Known rows, with every way that one mark hangs from another
j_221(j_280 j_995(j_447(j_869) j_527(j_106))): -8.9 12.5 11.5 28.5 5.3 10.2 22.3 24.1 -49.4 7.8 7.8 -8.5 -2.1 -0.7 15.6 15.0 -32.2 0.6 -6.5 -19.1 12.8 9.1 16.4
j_221(j_106 j_869 j_995): -29.6 3.4 22.7 -37.5 -4.6 22.3 2.2 30.6 27.8 18.4 -23.1 -22.4 -3.1 -30.8 26.2 -26.5 -9.8 5.8 -21.9 -10.8 12.0 -14.8 -30.5
j_106(j_221(j_280 j_869(j_527) j_995)): -32.4 64.2 47.3 -57.0 -21.7 -28.9 16.6 35.1 21.7 23.5 -4.6 -13.9 22.4 -8.4 29.0 2.7 -32.9 6.0 -22.3 23.4 22.8 26.4 -42.5
j_135(j_106(j_221(j_280(j_527(j_869)) j_995(j_447)))): 15.8 -1.4 19.0 -10.4 -27.2 0.5 -13.8 10.8 -3.6 -36.8 -2.6 -11.6 -1.5 -25.2 -13.0 -62.3 15.4 -7.4 22.6 -18.7 -8.9 24.5 -21.2
j_447(j_869(j_527) j_995(j_221)): 25.8 39.2 -0.5 38.1 25.3 -23.3 -24.9 14.2 15.0 36.0 0.4 52.2 -15.5 9.5 16.3 36.0 -0.2 -1.5 -26.0 45.7 -14.8 5.4 12.5
j_527(j_106(j_221(j_995(j_447))) j_280 j_869): 20.9 -25.7 16.0 -1.7 -5.5 -14.1 53.6 -59.7 5.3 -22.0 2.8 -6.4 5.0 0.8 2.9 1.7 10.1 -11.4 51.5 -22.2 24.3 15.3 20.0
j_447(j_995(j_221(j_869) j_527(j_106))): 17.4 8.9 -3.2 11.5 19.4 5.2 1.3 -22.6 -7.7 31.2 6.4 19.3 -14.6 8.7 20.7 32.1 -9.3 16.1 -2.1 40.2 -13.2 -11.6 17.7
j_280(j_527): -14.7 -28.7 -24.6 16.8 3.4 13.1 -48.1 7.2 15.2 23.1 24.4 31.8 -3.7 9.9 -24.8 -2.7 33.7 -11.4 -43.5 18.6 -28.3 -28.4 -5.3
j_221(j_106 j_280(j_527) j_995(j_447(j_869))): -5.8 19.4 28.9 1.7 -38.8 16.3 -11.9 68.9 -20.2 -14.5 1.2 -19.4 1.0 -28.4 18.7 -51.0 -13.7 -12.5 17.1 -27.5 16.8 18.7 -4.1
j_135(j_106(j_221)): -18.0 -11.3 -33.5 5.0 12.2 11.5 -14.9 27.6 -7.6 -11.4 -8.2 4.6 -41.9 21.3 -38.8 -15.7 29.1 -2.1 -46.2 -2.5 -45.4 -48.6 -3.5
j_106(j_221(j_280(j_527) j_869 j_995)): -34.9 42.2 49.0 -65.1 -45.7 0.6 -5.7 44.6 27.1 7.5 11.4 -12.1 13.1 -9.1 18.9 -45.2 0.6 -5.4 -1.1 28.6 16.0 1.4 -47.1
j_527(j_106 j_869): -9.1 -56.5 -35.6 32.7 22.0 7.9 -17.7 -30.5 28.1 -2.4 -17.7 6.5 2.8 -3.5 -28.9 26.5 25.3 -6.1 -3.3 -5.2 -10.7 -10.3 11.8
j_106(j_221(j_869 j_995(j_447))): -23.7 2.8 26.5 -54.8 -17.6 -1.4 19.3 25.2 11.7 31.4 5.6 23.5 -17.6 8.3 19.5 -13.3 -7.3 14.8 -22.8 0.4 20.4 -13.6 -4.3
j_221(j_106 j_995(j_447 j_527(j_280 j_869))): 49.2 -20.1 3.1 11.1 17.4 18.5 15.6 -56.7 -24.3 -14.1 0.1 -12.8 10.7 -14.6 20.4 -5.6 -25.1 8.7 41.0 -52.2 30.1 26.6 9.2
j_221(j_995(j_447 j_527(j_869))): 23.1 -35.7 -15.3 9.6 34.2 19.9 -16.7 -37.9 -2.7 31.3 7.9 41.0 -1.5 -3.8 5.9 16.1 -14.8 19.5 -24.4 -21.4 10.9 10.1 7.7
j_280(j_527(j_106(j_221(j_995(j_447))) j_869)): 11.4 -33.9 28.1 -10.7 -36.0 -6.0 0.4 -36.4 24.8 -6.4 9.9 25.3 -6.2 -5.4 -2.9 -24.3 20.4 -12.5 33.0 -1.1 13.2 26.5 17.8
j_995(j_221(j_106) j_527): 22.2 -24.9 -50.3 -1.2 19.0 19.2 -23.7 -1.7 -32.7 -3.2 1.1 11.9 -15.8 21.9 -4.6 12.3 -29.0 41.1 -17.1 -19.7 -18.6 -9.4 34.8
j_106(j_221): -32.1 -14.5 -31.5 -17.4 -1.4 6.7 -15.9 21.2 5.9 10.4 4.4 27.7 -22.9 41.0 -27.5 6.2 22.3 3.0 -39.6 10.8 -15.6 -40.7 4.7
j_447(j_995): -21.8 -3.0 -29.5 31.5 27.8 12.0 -28.7 15.5 13.0 39.1 5.5 27.3 -11.7 15.9 -18.2 4.6 41.7 -18.9 -47.9 27.2 -29.4 -45.1 -10.6
j_869(j_527(j_106)): -12.2 -16.8 -17.1 37.9 20.3 -22.8 1.8 -16.0 7.2 28.5 11.0 7.3 6.1 6.8 -15.7 50.6 3.2 -5.3 -45.5 8.1 -17.1 -0.8 15.2
j_869(j_527(j_106(j_221) j_280)): 8.9 12.8 6.7 19.5 -5.5 -38.8 41.7 -34.9 -8.5 -5.2 19.0 -11.5 4.6 27.5 -11.2 44.0 3.2 -16.6 9.7 10.3 -0.8 2.3 19.0
j_221(j_106 j_280 j_995(j_447)): -19.8 -11.7 -15.5 -10.6 -5.6 14.7 12.5 47.4 -27.0 -6.2 -4.4 -38.3 18.2 -14.3 4.4 -39.4 -20.5 6.2 -11.2 -55.8 7.0 3.0 -1.4

Rows
29.1 29.8 32.9 32.2 23.8 -22.7 32.1 -7.4 -8.4 26.7 22.1 17.8 6.9 -6.2 29.8 36.6 -19.4 -13.5 -10.4 -7.8 19.2 20.1 6.3
j_221(j_995(j_447(j_869(j_527(j_280)))))
-19.9 27.2 45.6 -57.1 -50.0 -6.7 4.3 46.1 -2.6 9.5 21.5 0.3 8.8 -5.8 19.5 -42.4 -9.8 4.2 7.6 8.8 24.1 12.1 -18.8
j_106(j_221(j_280(j_527) j_869 j_995(j_447)))
40.4 -21.8 -32.2 37.3 34.9 6.6 -22.3 -60.6 4.9 5.4 -6.0 32.2 -5.3 7.6 -3.1 31.8 6.7 10.9 18.7 24.2 -16.9 9.3 29.3
j_447(j_995(j_221 j_527(j_106 j_869)))
62.9 -9.9 -21.6 49.9 40.6 -2.1 11.2 -88.7 -11.1 -16.2 5.7 6.8 7.5 8.1 4.9 38.4 5.3 -1.3 54.0 18.5 -7.8 10.0 25.3
j_447(j_995(j_221 j_527(j_106 j_280 j_869)))
-27.6 -19.8 -21.2 -3.5 -17.1 -7.5 0.1 0.7 7.1 -35.9 -23.6 -20.2 9.7 12.6 -26.9 5.0 11.8 -3.8 29.7 -5.4 3.3 -0.1 4.6
j_527(j_106(j_221(j_280)) j_869)
6.9 -10.3 19.0 -11.6 -3.9 -4.1 41.8 -61.3 31.6 -24.4 -8.9 -21.3 9.0 -1.4 -0.1 1.0 18.6 -23.2 43.1 -1.0 11.0 5.0 -6.7
j_527(j_106(j_221(j_995)) j_280 j_869)
11.2 -7.2 -7.7 48.2 25.1 -28.1 34.7 -41.7 -4.6 6.6 19.6 -16.8 22.0 6.3 -8.6 56.7 5.6 -18.2 -7.3 0.8 -9.2 3.3 15.7
j_869(j_527(j_106 j_280))
41.0 -12.5 -39.1 26.5 39.5 10.0 -42.8 -44.9 9.5 16.9 -0.6 52.9 -7.5 13.1 1.0 25.2 4.1 18.4 -2.1 28.7 -17.2 2.3 13.0
j_447(j_995(j_221 j_527(j_869)))
8.1 33.6 13.3 -18.8 -32.3 1.5 -29.8 48.6 0.5 -14.3 -7.1 -22.8 15.0 -21.1 25.0 -50.7 -1.0 -0.2 39.5 20.5 1.3 10.2 -13.7
j_447(j_995(j_221(j_106 j_280(j_527) j_869)))
-45.3 21.4 -1.1 -44.4 -19.8 -2.6 -2.3 58.1 -0.1 -0.9 -9.4 -11.1 0.7 17.0 -5.7 -2.1 -3.7 9.9 -10.7 13.6 7.7 -24.8 -19.9
j_106(j_221(j_280 j_869))
1.7 -52.3 -14.1 31.5 -2.2 7.1 -36.8 -36.0 36.1 -5.9 3.7 16.1 4.6 -14.3 -26.8 5.2 38.1 -18.8 7.5 11.4 -11.8 3.6 9.0
j_280(j_527(j_106 j_869))
11.3 -42.8 -24.4 41.4 29.5 3.3 15.3 -58.3 16.9 -24.9 -5.9 -16.7 17.3 -2.6 -20.3 33.3 27.5 -18.7 30.5 -10.2 -0.5 -8.1 11.0
j_527(j_106 j_280 j_869)
-21.6 31.6 29.8 -55.0 -8.0 12.5 1.0 4.0 11.3 35.7 4.4 22.2 -21.8 11.0 25.4 4.1 -20.3 18.4 -33.8 28.7 11.5 -16.9 -22.4
j_106(j_221(j_869 j_995(j_527)))
13.0 -15.9 -6.4 -7.3 11.6 30.9 -23.1 -31.3 12.1 6.4 -21.1 -2.8 -0.1 -19.8 14.0 -11.4 -15.5 9.5 -2.6 -24.7 10.6 16.0 -16.1
j_221(j_106 j_995(j_527(j_869)))
-19.6 6.8 -5.0 -16.6 9.9 15.5 2.5 15.1 12.1 1.6 -8.2 -4.0 -33.2 3.8 -16.7 -31.8 23.7 -9.4 -52.5 -0.9 -39.9 -36.1 -24.8
j_135(j_106(j_221(j_995)))
-26.6 -3.0 7.0 -26.1 -19.4 -2.4 18.6 -7.2 26.9 -21.7 -23.6 -28.7 21.6 -6.8 -7.1 -15.8 6.5 -11.3 25.0 -3.5 10.0 15.2 -17.8
j_527(j_106(j_221(j_280 j_995)) j_869)
-18.8 25.8 23.9 -28.6 -11.3 -25.1 -5.8 18.8 20.8 34.5 0.6 29.9 -12.6 14.8 7.1 30.6 -12.7 16.6 -29.6 31.5 11.0 -2.7 -9.2
j_106(j_221(j_869(j_527)))
17.6 11.4 50.4 11.3 13.4 -31.9 67.8 -39.3 1.2 27.9 22.9 -20.2 27.5 -26.1 37.2 35.7 -24.2 -5.7 7.1 -8.4 27.4 30.5 4.0
j_221(j_869(j_527(j_106 j_280)) j_995(j_447))
6.2 23.9 0.6 -13.8 9.9 13.9 -8.6 -5.7 -11.2 -28.6 -22.2 -22.1 -5.8 -13.8 -7.7 -25.1 -8.9 6.1 -3.3 -9.6 -13.6 11.4 -35.2
j_135(j_106(j_221(j_280 j_995(j_527(j_869)))))
31.6 8.8 4.6 52.8 22.3 -26.0 15.8 1.6 -27.0 14.8 22.3 27.4 -0.7 11.5 4.8 54.2 -11.8 -8.1 -2.7 -7.5 17.0 8.7 30.2
j_995(j_447(j_869(j_527(j_280))))
7.7 -13.0 -33.6 -9.9 -17.3 5.1 -30.6 37.5 -17.1 -34.6 6.5 -22.4 20.3 -3.5 -9.1 -36.8 -7.5 12.6 11.8 -17.4 -16.6 8.0 13.5
j_995(j_221(j_106 j_280(j_527)))
-4.8 -31.1 -16.8 27.3 -12.4 0.7 -29.3 -9.0 15.2 -26.2 -0.1 -14.2 29.9 -18.3 -26.3 -3.5 26.0 -16.3 27.7 -0.6 -4.0 15.0 -4.3
j_221(j_280(j_527(j_106 j_869)))
23.0 -4.5 -13.9 5.0 -29.8 4.4 -25.5 65.5 -42.5 -37.4 2.9 -1.0 -3.9 -3.3 1.9 -30.1 -23.4 17.7 36.1 -26.1 7.2 20.5 43.8
j_995(j_221(j_106 j_280(j_527)) j_447(j_869))
30.5 -19.8 -52.7 -5.7 13.6 8.3 -30.9 -7.8 -28.1 -39.9 -22.9 -15.3 19.8 -1.9 -2.8 1.2 -39.1 40.5 33.0 -34.3 6.3 27.0 18.6
j_995(j_221(j_106 j_280) j_527(j_869))
-32.4 25.2 -5.8 -21.2 3.1 10.7 9.4 40.0 -7.4 -19.3 -12.1 -36.5 -6.3 -5.9 -19.3 -43.5 10.9 -7.2 -35.5 -10.3 -32.7 -22.0 -39.1
j_135(j_106(j_221(j_280 j_995)))
-34.1 24.1 -3.3 -23.3 -5.1 4.3 -1.5 62.9 -14.0 -24.9 -21.4 -36.5 -16.0 -0.9 -17.8 -25.0 4.7 6.7 -17.0 -0.1 -17.9 -29.4 -30.7
j_135(j_106(j_221(j_280 j_869)))
3.6 14.9 34.7 8.0 -12.9 -7.2 62.5 -4.7 -17.2 -13.3 9.8 -6.4 -20.8 18.9 14.0 5.7 -0.3 -21.9 31.7 -8.4 20.8 -7.2 26.9
j_527(j_106(j_221(j_995(j_447(j_869)))) j_280)
-27.4 53.4 27.8 -6.7 -26.7 -1.8 12.1 23.5 -28.7 7.0 -6.0 -11.7 -8.8 20.5 12.0 2.1 -6.5 -5.2 16.6 36.3 10.9 -10.4 -9.2
j_447(j_995(j_527(j_106(j_221(j_280 j_869)))))
